Each row was made from one small tree. The marks that hang from a mark follow it in brackets, in alphabetical order. Every link used is in the known rows. Write each row's tree.
Known rows:
lanav{sufe{nunep}}: [ 2.76 -1.69  0.91 -4.50 -2.96  0.26  0.04 -2.99 -1.51  2.32  0.55  0.20
  0.27  1.73 -2.78 -0.08  5.72  1.89]
laba{rasu{mizala}}: [-1.74  1.71 -2.19 -7.27  2.88  0.44 -5.80  4.40  2.96  6.03 -0.32 -1.78
  0.63 -0.52 -0.55  1.27  5.58 -0.59]
sufe{laba}: [ 2.50  2.11 -0.58 -5.66 -0.34  0.10 -3.16 -0.18  0.96  6.85 -1.37 -1.39
  1.08 -0.80 -3.48 -0.33  5.75 -1.92]
nunep{rasu sufe}: [-1.47 -3.41 -0.02 -6.79 -0.25 -4.82 -3.16 -2.76 -1.46  2.54  2.39 -0.19
  1.26  3.19 -2.51 -5.36  6.07 -0.07]
zaduz{sufe{laba lanav nunep{rasu}}}: [ 2.66 -2.01 -0.32  0.43 -2.17 -1.99  0.43 -2.52 -1.00  5.47  0.74  1.20
  1.28  6.11 -4.82  1.05  6.66  2.81]
nuset{laba{rasu{mizala nunep} sufe{lanav zaduz}}}: [ 0.43  1.01 -0.98 -5.39 -0.44 -2.30 -1.46  5.01  2.56  2.75 -3.06 -0.63
  1.60  1.75 -1.65  0.71  4.20  4.73]
lanav{sufe}: [ 2.86 -1.30  0.23 -6.27 -1.05 -0.76 -1.42 -2.97 -0.52  2.64  0.39 -0.24
  0.58 -0.14 -2.14 -2.82  5.18 -0.59]
zaduz{sufe{laba{rasu{mizala nunep}}}}: [ 2.75  0.03 -1.40 -1.52  1.93 -1.68 -4.90  1.39  4.66  6.35 -0.71 -1.09
  1.00  0.96 -2.38  3.64  5.38 -0.07]
sufe{nunep{rasu{mizala}}}: [-0.75 -0.52 -0.77 -5.89 -1.72 -1.17 -2.09  1.65  0.38  5.51  1.31 -0.49
  0.70  3.88 -1.64  3.04  7.37  0.97]
sufe{laba lanav zaduz}: [ 3.51  2.08  1.31 -3.69 -0.09 -0.47  0.27  1.42  0.77  5.25 -4.10 -0.38
  2.01  4.72 -4.52 -1.11  5.52  0.87]
lanav{sufe{laba nunep{rasu} zaduz}}: [ 3.65 -0.56  5.15 -3.21 -1.76 -3.49  2.96 -3.37 -4.60  2.26 -2.73  0.29
  0.46  6.34 -4.01  1.64  6.68  1.44]
nunep{sufe}: [ 0.45 -2.60 -1.52 -6.58 -0.80 -2.21 -4.39 -0.88  1.18  2.31  1.74 -0.32
  1.30  0.69 -2.58 -5.54  5.26  0.18]
nuset{laba{rasu}}: [ 0.01  1.51 -1.39 -8.31  0.91  0.75 -4.88  3.35 -0.70  5.63 -1.78 -2.04
  0.71 -3.68 -2.24 -2.62  5.06  1.82]
nuset{laba{rasu{mizala nunep{sufe{lanav}}}}}: [-0.13 -0.20 -2.78 -5.01  0.38 -0.82 -6.01  3.46  3.88  1.21 -1.54 -0.50
  1.85  0.61 -3.16 -0.24  5.36  3.02]
laba{rasu{mizala nunep} sufe{lanav zaduz}}: [-1.31  0.46  0.08 -3.60  1.08 -2.52 -0.08  3.45  3.67  3.79 -2.14 -0.75
  1.69  5.41 -0.79  1.85  3.85  4.04]
laba{rasu sufe{lanav nunep zaduz}}: [-1.81 -0.25  1.58 -3.35 -0.68 -1.12  2.85  1.64 -2.17  4.01 -1.57 -0.25
  0.88  5.97 -2.00 -0.56  4.03  6.83]
zaduz{sufe}: [ 3.25 -2.77 -2.02 -4.59 -0.55 -1.57 -3.22 -0.11  2.10  6.45  2.20 -0.36
  0.94 -0.27 -1.65 -3.51  5.02  0.62]
laba{rasu{mizala} sufe{zaduz}}: [-1.53  0.88 -0.23 -7.29  1.78 -3.47 -1.88  4.53  1.16  4.35 -0.76 -1.14
  0.57  1.71  0.60  0.00  4.28  1.71]

Which tree is each row?
[ 3.05  1.39  3.20 -3.01  0.51 -1.39 -0.22  0.80 -1.24  1.71 -3.68 -0.10
  0.13  4.48 -3.07  4.76  6.20  1.59]
lanav{sufe{laba{rasu{mizala}} nunep zaduz}}
[-0.96 -0.88  0.03 -3.39  2.39 -2.16 -3.71  3.46  4.71  1.85 -2.14 -0.73
  1.99  5.95 -2.26  0.55  5.08  2.95]
laba{rasu{mizala nunep{sufe{lanav zaduz}}}}
[-1.44 -2.74 -1.84 -7.12  0.18 -5.32 -5.18  0.04  1.33  1.49  2.72  0.34
  1.31  3.40 -1.62 -2.50  6.88 -1.36]
nunep{rasu{mizala} sufe}
[ 0.93 -0.43 -0.68 -5.98 -3.94 -3.70  1.12  3.40 -1.46  1.95 -0.82  1.14
  1.28  4.14 -2.30 -0.02  6.04  4.95]
nuset{laba{sufe{lanav nunep{rasu{mizala}} zaduz}}}
[ 2.07 -0.31 -2.38 -2.06 -0.97 -1.80 -4.72  0.19  6.65  1.41 -0.76  0.40
  2.40  4.21 -4.24  2.32  5.99 -0.09]
rasu{mizala nunep{sufe{laba lanav}}}
[-0.12  2.40  1.03 -3.29  0.17  1.63 -2.08  0.63 -1.16  6.82 -2.30 -1.76
  0.38  1.36 -3.81  3.55  5.91  1.83]
sufe{laba{rasu} nunep}
[ 2.95 -0.83  1.50 -5.07 -0.06 -3.92 -2.51 -0.09  0.24  2.05 -1.99 -0.31
  1.49  3.24 -3.96 -3.85  5.51  0.06]
nunep{sufe{laba zaduz}}
[ 4.37 -0.91 -2.18 -1.22 -0.74 -0.86 -2.11 -1.30  2.26  5.66  0.34  0.70
  1.61  2.16 -4.24 -1.72  5.33  0.55]
zaduz{sufe{laba lanav}}
[ 4.49 -1.35 -0.78 -1.34 -2.35 -0.79 -1.66 -0.83  0.74  6.18  0.67  0.02
  0.60  1.66 -3.77  1.30  6.00  1.80]
zaduz{sufe{laba nunep}}
[ 2.36 -0.27 -0.76 -2.68  1.96 -1.41 -3.80 -0.10  0.70  6.90 -0.24 -0.96
  0.61 -0.21 -2.82 -0.62  5.06  0.25]
zaduz{sufe{laba{rasu}}}
[-0.69 -1.31  0.52 -4.17 -2.91 -3.93  2.87  1.52 -0.79  3.12  0.37  1.09
  1.26  8.06 -1.59  0.89  5.77  4.45]
laba{sufe{lanav nunep{rasu{mizala}} zaduz}}
[ 2.57 -0.58 -0.68  0.60  1.35 -0.47 -2.12 -1.19  2.79  6.24 -1.38 -0.48
  1.62  3.22 -4.19  0.89  4.67  2.37]
zaduz{sufe{laba{rasu{nunep}} lanav}}
[ 3.04 -1.16  1.79 -1.75 -0.91 -2.56 -0.73 -1.18  2.99  2.06 -3.15 -0.22
  2.55  6.41 -5.05 -1.41  5.01  2.28]
rasu{nunep{sufe{laba lanav zaduz}}}
[ 1.46  3.16  1.41 -1.97  2.58 -0.39 -1.57  3.89  4.13  5.07 -5.56 -1.21
  2.05  6.12 -3.67  4.45  5.43  1.70]
sufe{laba{rasu{mizala nunep}} lanav zaduz}
[ 0.01 -1.68  0.54 -5.29  0.05 -5.11 -3.18 -3.65 -1.85  2.66  0.66 -0.13
  1.31  3.09 -3.96 -3.35  6.53 -1.41]
nunep{rasu sufe{laba}}
